Each row was made from one small tree. The marks that hang from a mark follow it in brackets, in alphabetical order. Every link used is in the known rows. Write each row's tree.
(in the rows, 128 means zero)
Known rows:
beru(vuvu): [103  94 111  65 124 138 143 128 133 141 112 116 123 159 108 146 157 144
 167 102 101 147 132]
feve(zopom): [110 118 104 144 125 128 134 148 135 127 140 125 150 118 114 140 155 113
 173 117  90 106 148]
feve(vuda(bimo(befur nasab)) zopom): [139 172 134 124 114  90  68 128 117  67 127  98 158  69 153 126 179 114
 157 152 126  77 155]
vuda(bimo(befur nasab) feve): [115 165  92 149 166 105 142 108 145 111 112 103  84  72 121  86 160 104
 105 154 118  94 135]
bimo(nasab(beru)): [133 111 109 165 115  97 175 138 173 106 185  53  96  97  83  74 178 147
 133 129  85 119 133]
beru(nasab vuvu): [135 107 145  98 149 110 155 130 135 132 167 120  97 132 121 131 116 151
 175  93 121 145 126]
zopom(feve): [116 121  81 127 166 125 179 121 140 141 116 118 117 136 140 103 147 158
 103  83  82 126 120]
zopom(feve(vuda(bimo(nasab)))): [146 149 100  99 184 112 138 107 122  83 110  77 122  82 176 114 185 130
 103 110  65 102 113]
bimo(befur vuda(feve)): [ 93 141 127 132 119 147 117 139 105 133  63 178  96 171 131 120  99 126
 106 152 166 128 104]
bimo(befur nasab): [116 143  84 148 101  95 143 105 173 157 152 102 112 104 107  87 176 147
 158 145 144  96 149]
beru(nasab(bimo(vuda(feve))) vuvu): [145 136 169 105 190 195 128 160 107 125 113 185 128 146 139 154  72 103
 117 131 131 148  84]
zopom(feve(vuda)): [142 119 124 108 154 143 133 125 126 110  94 111 140 123 178 132 159 157
 116  98  83 115 107]
vuda(bimo(nasab) feve): [112 152  87 141 205 135 163 115 145 110 132  80  88  70 123 100 174  91
 112 138  68  93 122]
zopom(feve(vuda(bimo(befur)))): [152 125 126  99 141  94 108  89 101  81  74 116 133 120 187 122 130 154
  70 103 116 131 127]
feve(vuda zopom): [119 134 140 128 118 150  80 146 124  94 114 123 184 107 151 161 165 113
 189 121  94 106 145]
nasab(beru(vuvu)): [139  83 143 102 106 126 167 147 140  85 134  98 109 151  82 112 143 161
 123 101  87 167 117]
vuvu(beru(nasab)): [ 82 117 143 179 122  93 145 106 148 189 219 116  87 110 132 161  94 151
 169  93 131 128 132]
beru(nasab(bimo(vuda)) vuvu): [152 101 158  74 148 155 133 135 109 155 142 164 138 175 137 167  78 122
 155 111 139 162 114]
bimo(befur): [111 110 104 142  91 103 131  95 156 164 120 120 118 144 107 112 130 163
 144 123 146 129 150]
vuvu(beru): [ 62  97 114 146 103 126 143 106 152 208 165 109 113 133 113 167 134 134
 154 106 113 136 132]
beru(nasab(bimo(befur)) vuvu): [163 120 153 118 118 126 136 121 158 151 157 143 154 129 126 132  93 163
 139 126 173 144 147]
bimo(befur vuda): [ 94 105 112 118  73 104 103 114  99 169 100 150 107 192 119 126 101 136
 141 129 171 156 133]
vuvu(beru(nasab(bimo(befur vuda)))): [109 132 160 172  85 115 107 112 125 220 186 169 129 156 134 180  45 134
 132 129 215 144 134]
vuda(bimo(befur) feve(zopom)): [121 155 125 153 151 123 121 138 115  72 104 147 123  93 128 118 129 102
  96 135 115 111 141]

Which tree is each row?
[107 107 153 160 116 144 129 115 122 226 196 147 129 156 131 191  63 109
 145 108 165 140 119] -> vuvu(beru(nasab(bimo(vuda))))
[158 125 126 185 133 121 145  93 173 182 171 125 159 115 116 107  83 154
 139 134 167 122 157] -> beru(nasab(bimo(befur)))
[ 94 211 131 159 123 141  83 183 113  89 117 179 109 119 145 117 146  90
 136 171 161  68 121] -> bimo(befur nasab vuda(feve(zopom)))
[149 103 111  88 178 118 131 106  92  84  91 100 134 114 188 138 146 140
  88  86  64 136 112] -> zopom(feve(vuda(bimo)))
[167  92 168  89  63 146 120 150 113 116 104 147 143 193  92 127  88 149
  95 144 170 186 108] -> nasab(beru(vuvu) bimo(befur vuda))
[166  71 153  78 103 168 142 161 106 117 108 133 150 195  92 144 110 128
 103 133 109 191  99] -> nasab(beru(vuvu) bimo(vuda))
[100 145 105 118  86 102 113 121 124 166 117 130  94 161 129 104 139 129
 155 151 171 115 137] -> bimo(befur nasab vuda)
[169  75 136 108 124 172 166 144 156 117 139 101 171 141  84 118 128 141
 109 125  90 172 122] -> nasab(beru(vuvu) bimo)
[113 109 129 190 130 134 160 105 168 222 217 117 149 104 120 172  97 130
 154 103 141 126 141] -> vuvu(beru(nasab(bimo)))
[146 137 151 116 101 105  63 125  92  69 105 132 165 100 156 146 130 124
 140 132 128 120 160] -> feve(vuda(bimo(befur)) zopom)
[127 168 144 162 124 189  88 168 103 127  87 210 180 141 124 148  99  82
 112 172 159 107 127] -> nasab(bimo(befur vuda(feve(zopom))))
[137  95 112 119  91 147 124 107 119 200  95 164 164 182 103 141 102 128
 135 148 175 151 146] -> nasab(bimo(befur vuda))
[ 96 180 151 145 114 142  83 173  89 100  86 202 117 160 142 132 101  98
 124 150 160 110 113] -> bimo(befur vuda(feve(zopom)))
[153 164 119 109 149  85 119  99 123  81 109  94 121  88 186  95 171 146
  94 123 124  95 119] -> zopom(feve(vuda(bimo(befur nasab))))
[122 133 123 148 135 186 114 128 118 166  76 189 151 161 119 136  92 104
  89 171 167 135 111] -> nasab(bimo(befur vuda(feve)))
[147 136 146 122  80  93 143 149 163  79 160  82 107 122  97  83 173 166
 122 141 144 137 127] -> bimo(befur nasab(beru(vuvu)))
[154 132 167  88 102 139 105 128 108 155 127 184 138 180 133 152  58 135
 143 127 196 155 126] -> beru(nasab(bimo(befur vuda)) vuvu)
[152 121 137  94  98  65 153 125 142  66 143  67  79 106  96  77 160 146
  99 137 127 150 134] -> vuda(bimo(befur nasab(beru(vuvu))))
[105 146 116 143 189 145 130 147 114  76 112 132 120  80 121 124 145  79
 117 124  58 110 133] -> vuda(bimo feve(zopom))
[114 189 106 148 197 137 148 154 130  72 143 106 117  47 131 109 182  65
 136 141  68  64 126] -> vuda(bimo(nasab) feve(zopom))
